Every row comes from one small tree of marks. The marks that hang from a mark follow it in brackets, in alphabetical order. Every link used is in the known rows. Which tree was each row made from?
In the rows, 128 means zero.
Known rows
divi[buvufi dizo[masado] selin]: [ 94 122 130  89 119  79 139 122 110 197  93 134 136 140 104  77  91  97
 169 149  88  82 142 115  83 107 165  85 152 139 166 120  67  99  95  89
 149 115 108 139 127  67 126  66 114 143 135 190  98  60 115 124 103 154
 114  73 131 102 105 110 177 138 108  97  83 107 141 200 159 183 196  47
 124 148  94]
divi[buvufi]: [117 155  98  84 114  70 128 110 120 190 111 118 156  44 168  82  62 104
  98 121 117 105 132 141 131 155 141 176  88  86 170 118 114 137 178 153
 134 133 150 164 151 182 101 121 153 124 147 131 149  59 117 127 140 132
 100 129 143 120 147  87 139 108 106 153 128 102  98 126 129 104 143 137
 141 162 126]
dizo[tofim[pibami]]: [158 148  97 149 122 122 103 124 159 104 137 159  86 112 144 142 150 105
 110 146 157 143 119 128 122 127 124 169 104  75 117 138 114 114 191 180
 123 148 142 141 138 179 144 165 118 101 120  61 163 123 151 128 135 151
 149 161 173 137 126 130 124 108 120 124 161 115 106 103 126 125  77 154
 124 101 168]
masado[dizo[tofim[pibami]] selin]: [187 105  98 144  87 182 145 108 132  93 142 127 120  60 106 154 106 155
  97 119 150 147 131 103 164 117 104 170  94  93 102 153 130 125 157 173
  93 119  80 138  70 189  95 178 186 120 150 115 178 180 131 186 146 146
 154 137 105 180 132 104 100 119 191 128 183 126  97 119 141 101  68 176
 174 118 169]
pibami[dizo[masado[selin]] tofim]: [112 107 123 195 135 155 141 188 134  73 126  72 176  88 132 153 136 196
  82 112 142 116 138  99 128 103  74 139 138 106 110 129 124 168 128 112
 127  99 164 104 160 112 129 116 179 121 158  94 102 194 139 144 127  94
  96 124 105 136 127 104  90 150 153 142 140  99 135  95 115 121 112 136
 142  98 112]
pibami[dizo[divi] tofim]: [ 89 134 128 152 147 142 147 157 117 111 140 116 175  90 170 158 130 178
  81 103 119 136 158 143 135 136  95 141 123 139 126 109 171 172 140  83
 120 117 185 119 178  99 114 108 173 143 166  81 100 194  94 123 139  67
  93 151  97 143 150 116  71 120 133 129 130 130 133  88 116  96 117 155
 137 113  98]
buvufi[divi[selin]]: [145 123 133  87 138  61 104 121  80  70 177 128 152  81 105  88  40 103
 103 102 115  87 128  92 146 121 118 146 106 138 120 135 137 128 163 143
 141 183 149 133 147 175 125  84 143 149 116 142 146 115 136 138 124 154
 131 149 157 147 169 120  96 136 199 132 102 127  93 130 129  95 162 152
 173 177  93]
pibami[dizo]: [ 88 159 111 127 127 122 119 163 140  74 147  92 174  48 172 118  81 153
 100  88 125 137 122 115 135 147 103 163 115 112 111 102 123 147 180 137
 108 123 181 124 164 176 123 120 168 156 151  98 147 146 177 126 112 112
  97 139 124 100 144  93  92 124 137 149 115 109 113 110  98  67 119 142
 153 153 108]
buvufi[divi[dizo selin]]: [131 129 152  74 138  68 113 124  75  78 166 141 156 101  83  77  56 114
 126 103 102  92 141  85 136  99 126 114 119 143 115 131 115 110 143 120
 128 186 129 130 154 141 135  59 134 155 116 166 112 107 133 125 113 161
 136 124 167 136 152 117 105 142 195 108  87 141 110 140 147 108 185 140
 165 180  90]
masado[selin]: [132 114 114 107 102  96 128 127 129 114 125  99 178  20 138  95 101 148
  90  99 134 103 124 127 151 129 105 156  86 112 122 133 134 158 178 188
 107 129 108 140 111 224  94 128 174 120 135 157 149 127 118 143 156 155
 129 105 134 127 144  98  95 148 176 167 169 110 119 104 146  96 112 180
 164 147 128]
divi[buvufi dizo[masado[selin] tofim]]: [130 124 131 114 129 114 137 110 115 218  83 115 111 134  87 104 145 127
 158 142 117 128 143 117  95 111 150 110 137 109 139 138  66 119 106 123
 129 107  97 140 137  89 111 115 134  85 127 160  96  85 108 132 115 126
 120  99 157 123 100 121 162 120 106 122 130 112 141 162 155 177 145 104
 111 118 150]
pibami[dizo[divi[buvufi] masado tofim]]: [113 132 126 151 165 150 128 151 135 153 119  98 106 160 144 162 149 141
 132 126 121 165 145 145 124 151 126 127 152 149 124 124 132 155 102  83
 130 105 164 121 150  78 115 151 143 106 131 110 119 164 149 142 110  65
  95 158 110 118 134 150 131 105  89 139 141 130 138 133  97 138 118 118
 109 123 130]
dizo[divi[selin] masado tofim[pibami]]: [160  92 133 172 151 146 119 125 160 138 125 160  43 252 116 181 207 106
 159 168 142 133 115 153 116 125 144  99 164 163 129 151 145 121  89 118
 153 123 111 117  91  70 149 169  68 105  91 118 126 151 123 130 133 122
 162 142 114 142 112 190 167 124 101 117 152 143 151 139 121 181 113 102
  97  92 137]
divi[buvufi dizo[tofim] selin]: [108 140 120  70 132  75 128  94  96 206  86 179 113 112  98  93  94  78
 167 146  81 109 168 122  71 115 176  94 135 147 147 126  57  99 124  82
 132 127 116 165 138  60 103  66 141 131 139 155 111  72  91 127 103 142
 121 111 163 129 115 119 147 122 129  66 113 118 128 209 183 175 175  70
 125 126 100]
divi[buvufi selin]: [106 126 100  75 122  53 125 106 110 178 110 139 146  54 153  84  37  75
 130 138  94  79 143 128 108 143 151 136 108 125 171 124 104 121 165 113
 152 131 142 171 128 130  94  84 151 148 145 147 150  65 100 135 127 147
 109 127 133 126 145  98 142 123 138 114 123  98 111 181 158 136 172  95
 152 164  81]
divi[buvufi dizo[masado]]: [108 149 131  96 111  99 139 125 118 208  97 109 141 130 117  80 114 123
 144 137 112 111 131 124  98 116 153 123 132  86 163 117  81 113 117 118
 131 118 118 134 146 111 131 104 120 111 138 171 101  46 132 113 116 135
 107  81 142  91 108 101 169 116  83 136  92 110 135 146 131 149 163  93
 117 150 129]
dizo[divi[selin] masado tofim]: [138  98 134 142 165 150 115 121 145 175 123 145  62 241 119 168 192 100
 154 159 141 130 132 165 118 135 147  92 170 178 146 149 160 146  89  81
 153 100 124 112  95  75 101 155  93 104  86 160 121 143 111 136 130 107
 148 154 120 139 127 209 136 146 116 126 126 143 166 136 113 173 115 114
 103  91 120]
pibami[dizo[divi masado[selin] tofim]]: [123 115 133 167 163 170 137 155 140 107 125  94 116 150 132 166 166 166
 131 113 125 162 138 133 131 136 109 115 147 167 105 128 140 165  99 111
 115 102 146 113 126 100 107 155 150 110 123 118 118 194 142 142 117  74
 109 145  98 126 129 151 109 125 125 147 163 131 146 120 103 123 107 138
 121 115 132]
dizo[divi masado tofim[pibami]]: [167 107 137 177 144 160 121 128 166 154 126 133  47 245 130 178 225 126
 138 159 158 154 106 160 131 128 130 129 152 125 128 146 159 131 101 138
 142 120 118 110 105 105 153 194  70  89  87 101 129 141 135 122 145 112
 152 146 124 135 115 188 160 109  82 147 153 148 148  99 101 164  92 136
  89  92 165]
dizo[divi tofim]: [136 139 121 101 152 133 121 104 128 175 127 162  87 149 152 153 170 107
 119 133 140 151 145 177 137 155 146 134 115 142 140 135 174 155 150 119
 124 119 140 136 130 135  84 157 127 108 108 124 133 141  95 123 151  91
 141 174 140 150 147 176  99 120 119 138 142 152 141 103 122 115  88 182
 112 115 137]
buvufi[divi[dizo[masado tofim] selin]]: [151 115 156 104 149  99 102 127  83  88 161 138 110 160  60 108  98 111
 139 121 116 103 140  76 119  86 128 103 143 144 106 144 101 111 123 114
 135 168 123 114 147 108 140  80 122 131 101 158 109 116 143 135 102 153
 141 138 167 139 140 141 121 149 185 104  90 141 122 147 137 141 164 129
 148 147 108]
tofim[dizo[divi[selin] masado] pibami]: [126 142 162 160 119 139 129 119 145  95 118 142 149 162 138 127 163 114
 168 151 147 131  78 146 142 149 125  90 126 162 117 106 145  84  77 170
 158 158  88 127 106 130 204 145  41 150 122 106 120 106 113  69 144 171
 147 114 117 106 105 122 185 134  73 125 152 144 129 127 146 144 156 100
  80 105 134]

Which tree is each row?
[136 146 131 150 112 143 115 137 157 124 121 139 100 184  99 127 183 125
 148 145 149 144 114 120  98  95 136 123 147  87 119 132  85  99 130 144
 120 123 111 105 136 129 173 135  89 105 113 123 111  98 166 113 114 153
 148  97 165 111  92 134 152 129  99 119  99 124 142 122 124 155 116 109
 106 102 157] : divi[dizo[masado tofim[pibami]]]
[160 122 155 114 143 113 112 128  85  90 156 113 126 139  60 102 117 141
 124 112 126 118 134  79 143  90 114 123 121 119 100 149 115 128 122 148
 122 163 116 116 150 143 134 103 133 110 102 154 107 124 149 131 117 139
 137 132 166 139 138 135 113 134 178 132 110 141 116 114 129 123 143 169
 146 143 138] : buvufi[divi[dizo[masado[selin] tofim]]]
[170 145  88 137  95 176 120 113 140 100 156 143 105 106 142 155 106 127
  99 136 161 152 124 112 157 126 126 186 111  63 126 145 147 110 168 148
 110 121 123 125 105 186 119 174 153 134 147  89 192 146 157 165 132 142
 153 165 119 164 134 112 110 113 155 125 117 126  94 106 109  90  63 163
 158 118 166] : masado[dizo[tofim[pibami]]]
[ 91 136 126  56 114  57 144 103  93 191  97 154 153  92 117  68  61  88
 157 133  70  87 155 121  87 124 165 103 126 138 161 112  67  96 130  89
 132 131 118 160 139  87 110  46 140 156 147 177 108  57  92 120 112 152
 113  86 149 116 122  89 156 133 127  84 101 119 127 199 176 159 198  59
 136 163  91] : divi[buvufi dizo selin]
[126 122 117  84 107 160 146 104 112 129 159 143 143 112 157 139  79 119
 108 117 123 128 133 144 172 152 141 153 118 126 160 128 190 134 133  87
 115 115 123 122  83 161  84 138 156 173 149 159 170 146 116 159 143 121
 136 146  79 154 152 127  97 127 157 130  89 147 116 120 114  75 108 149
 169 153 114] : masado[dizo[divi[selin]]]
[151 122 165 101 128  95 121 135  88  89 164 101 152 115  72  89  93 148
 119  99 121 108 126  79 146  94 110 135 117 120 106 140 119 127 126 153
 121 169 116 111 149 165 138  92 130 121 109 171 108 114 155 122 122 145
 128 108 161 128 142 120 115 136 176 150  98 142 114 106 126 112 157 164
 154 171 126] : buvufi[divi[dizo[masado[selin]]]]
[128 157 128 119 109 127 113 121 138 120 129 163 115 133 119 113 154 127
 139 129 135 143 126 121 104 107 141 137 119  86 111 124  92 102 159 151
 105 136 120 125 148 143 151 116 115 123 126 102 120  98 140 108 122 156
 145 110 176 116 107 115 126 121 119 106 120 131 130 121 141 123 114 125
 119 113 153] : divi[dizo[tofim[pibami]]]
[117 123 129 118 135 131 108 131 135 135 118 160  98 180  90 119 152  95
 167 148 121 106 136 112  82  95 157  75 170 152 124 134  76 106 118  95
 143 111 111 110 117  80 134  89 106 134 104 172 107 104 142 124  98 157
 148  99 160 112 101 149 134 176 145  87  81 116 160 173 146 179 146  79
 120 106 107] : divi[dizo[masado tofim] selin]
[141 123 105  91 125 159 144  84 104 188 135 156  98 128 131 157  94 103
 120 138 123 143 158 142 157 160 154 140 120 132 158 143 165 129 124  75
 128 110 123 142  91 110  70 148 164 141 143 139 165 147  97 172 136 106
 140 171  92 176 151 143 112 111 150 108 115 144 113 149 127 109 100 139
 150 126 129] : masado[dizo[divi[buvufi selin] tofim]]
[133 143 124 188  99 135 125 166 178  39 146 100 141 110 158 131 124 158
 113 120 139 133  88 109 128 118  95 175 123  74 105 116 111 111 156 183
 124 147 150 120 142 170 200 157 109 142 140  61 156 138 202 122 119 154
 128 115 124  92 112  88 159 109 101 147 141 109 105 108  99 110 119 113
 132 143 151] : tofim[pibami[dizo[masado]]]
[ 95 133 140 150 145 155 135 166 149 107 142  84 146 140 163 141 137 161
 122 100 123 143 123 139 141 150 109 130 146 151 125 111 158 158 115 104
 123 110 166 101 147 124 128 137 130 147 132 126 123 159 167 124 114  81
 100 131  86  95 137 135 116 128 100 157 114 130 137 105  79 102 120 123
 125 147 112] : pibami[dizo[divi masado]]
[167 105 109 165 136 159 104 142 160 125 120  95  88 147  98 146 181 128
 120 146 168 133 117 118 127 110 113 134 140 109 115 156 108 153 131 162
 140  97 110 112 109 151 107 171 133  74  98 147 135 144 148 151 135 128
 145 135 146 139 122 159 128 153 150 157 159 102 145 112 118 162  82 157
 125  84 161] : dizo[masado[selin] tofim]
[131 131 135 179 109 133 140 157 164  63 144 105 137 141 162 145 140 162
 123 118 133 139  93 131 134 132  98 161 132 101 106 118 134 117 131 163
 121 150 146 121 134 145 190 160  99 145 141  73 147 148 171 119 127 133
 123 118 104  94 119 109 156  94  90 147 148 127 110 104 103 106 130 112
 121 152 145] : tofim[pibami[dizo[divi masado]]]
[154 130 127 134 138 129 124 102 142 147 129 170  76 164 154 163 182 117
 127 138 144 159 127 169 133 144 136 154 106 131 123 136 164 127 144 141
 114 142 131 142 126 132 133 175 103 108 111  78 143 142 102 120 154 113
 149 168 143 150 136 158 124  92 105 129 170 155 126 101 125 120  89 167
 106 117 162] : dizo[divi tofim[pibami]]
[122 149 127 126 124 141 107 132 144 144 120 133 111 173 108 119 176 126
 142 139 146 137 123 117 102 104 145 119 149 102 128 135  92 121 128 122
 123 105 120 102 144 123 138 121 107 103 111 149 108  95 154 116 112 141
 139 102 165 107 101 146 129 156 114 126  87 121 154 121 121 147 109 120
 113 105 147] : divi[dizo[masado tofim]]
[164  95 113 102 117 168 163  81  96 182 113 124 117  82 114 152 102 148
 110 119 125 143 160 137 170 145 128 147 104 135 138 147 162 150 115 112
 100 108  80 155  69 141  48 170 199 108 152 154 159 177  74 186 159 100
 136 152  89 190 146 124 101 109 174 132 179 148 116 132 150 109  89 175
 161 127 157] : masado[dizo[divi[buvufi] tofim] selin]
[143 127 137 153 111 141 126 136 148 120 110 130 109 162  86 122 186 146
 147 136 146 137 110 106 102  88 127 116 143 105 110 138  83 107 116 161
 116 125  89 117 123 125 158 137 106  98 111 135 110 114 147 122 121 157
 151  87 158 116  91 129 147 137 118 122 135 126 143 121 140 157 118 119
 114 107 169] : divi[dizo[masado[selin] tofim[pibami]]]
[134 162 140 175 100 151 113 134 156  68 123 126 165 118 142 108 151 121
 146 147 169 134  65 121 144 137 110 123 110 102 105 105 117  82 119 218
 154 154 101 123 126 186 220 156  53 136 133  82 136  93 160  67 138 187
 137 112 145  98  96  98 177 132  74 147 141 118 112 105 125 125 130 119
  86  99 161] : tofim[dizo[masado] pibami]
[141 132 165 167 112 150 140 117 143 101 110 122 162 135 127 125 176 142
 157 141 158 142  81 141 159 147 112 102 109 154 104 108 152  99  76 198
 143 156  74 135 103 155 194 163  56 135 129 113 120 121 114  70 160 164
 141 104 115 108 105 105 170 134  77 148 183 146 126 103 147 136 144 130
  83 104 159] : tofim[dizo[divi masado[selin]] pibami]
[114  98 148 123 140 119 131 134 144 159 133 115 118 203 144 131 150 113
 142 138 130 103 112 169 135 138 140 104 154 165 166 130 178 145  92  94
 158 108 124 111  96 110 118 130  93 144  98 184 124 116 127 122 146 119
 133 113  90 113 132 173 144 150 117 149  99 139 157 126 109 140 139 112
 125 137 101] : dizo[divi[selin] masado]
[ 98 151 131 117 137 124 129 113 102 166 111 139 187  72 156 122 136 132
  92 137 143 119 144 148 141 147 124 118  89 128 150 108 168 143 126 122
 144 129 140 141 166 133 119 102 140 124 160 104  96 119  47  83 163 115
 107 141 134 152 143 106  94 140 120 130 136 132 132  95 147 110 129 171
 109  83 104] : pibami[tofim[dizo[divi[buvufi]]]]
[130 118 114  82 103 136 157  93 100 165 144 142 143 100 150 136  63 118
 110 123 110 121 143 148 167 162 146 153 113 125 169 130 181 130 127  80
 125 115 121 138  90 143  74 135 163 165 156 157 168 130 103 159 142 111
 126 143  75 157 154 118 116 117 145 125  90 143 107 141 124  89 116 132
 161 160 115] : masado[dizo[divi[buvufi selin]]]
[ 97 134 124 129 165 141 124 139 128 106 134 137 124 121 155 159 125 132
 132 109 109 157 155 145 121 155 125 119 141 179 112 118 140 153 134  85
 116 120 167 128 148  90 108 122 159 149 133 102 134 187 126 138 110  81
 110 164 114 134 144 146  89 122 134 109 139 145 134 139 119 108 123 125
 131 134 108] : pibami[dizo[divi[selin] tofim]]
[ 97 123 135 102 117 106 121 141 133 120 126 137 137 157 105  89 118 108
 159 135 111  85 123 114  92  97 148  79 159 138 139 124  95 100 115 102
 135 117 110 114 118 100 144  72 102 158 117 190 105  84 149 114 106 171
 142  74 138  98 104 128 140 171 141 103  62 113 155 168 142 155 164  70
 136 137  92] : divi[dizo[masado] selin]
[109 125 125 166 127 146 129 175 149  73 137  65 172  81 144 130 115 172
 110  98 133 135 115 103 133 127  88 144 142 122 109 120 114 158 137 144
 118 108 156 103 139 155 121 133 161 136 138 126 134 164 178 142 112 113
 104 115 105  99 127 107 113 140 137 164 135 100 129 113 101 106 122 129
 146 142 120] : pibami[dizo[masado[selin]]]
[ 96 135 117 123 166 127 137 129 115 142 121 137 121 108 156 148 107 126
 136 115  96 153 160 141 114 156 132 122 135 180 122 117 128 146 124  76
 121 124 173 147 154  73  96 117 165 140 144 103 126 166 109 141 109  75
  98 166 119 138 145 133 108 102 116 107 151 132 124 158 124 122 139 113
 125 139 105] : pibami[dizo[divi[buvufi selin] tofim]]
[ 87 114 129 148 150 131 149 154 115 106 134 133 176  99 162 160 117 169
  92 108 110 122 164 137 128 134 105 120 129 166 128 113 163 165 129  70
 123 117 181 119 168  76 119  88 177 159 159  84  95 195  89 131 129  78
  89 146  94 145 146 115  74 127 149 109 125 126 135 114 129 113 136 133
 138 116  76] : pibami[dizo[divi[selin]] tofim]
[111 141 158 113 137 142 138 104 106 175  93 105 184 104 131 106 144 124
 151 135 140 133 115 157 160 172 134  81 110 179 138 105 158 132  70 148
 156 120  89 143 114 145 122 135  98 122 128 170 105 100  83  76 153 125
 111 122 116 119 127 121 148 145  87 155 159 141 140 120 142 129 157 142
  89 114 130] : tofim[dizo[divi[buvufi] masado[selin]]]
[147 115 126 128 147 117 125  95 137 145 126 192  65 175 141 163 161  95
 141 144 125 141 136 160 121 136 142 126 127 158 129 138 153 116 136 119
 129 145 127 147 111 105 127 151 102 125 106  94 141 145  93 130 145 127
 154 162 134 158 135 166 132 112 123  98 164 155 132 135 150 146 112 131
 110 112 128] : dizo[divi[selin] tofim[pibami]]
[136 117 141 184 107 132 145 153 161  64 139 100 139 128 152 140 136 167
 120 112 128 138 102 125 137 128  97 157 124 113 101 121 132 121 125 173
 112 148 130 119 121 151 182 159 111 144 138  73 148 156 162 133 135 135
 128 108 101  99 119 102 152 100  99 148 168 129 112 107 116 110 126 114
 128 152 145] : tofim[pibami[dizo[divi masado[selin]]]]
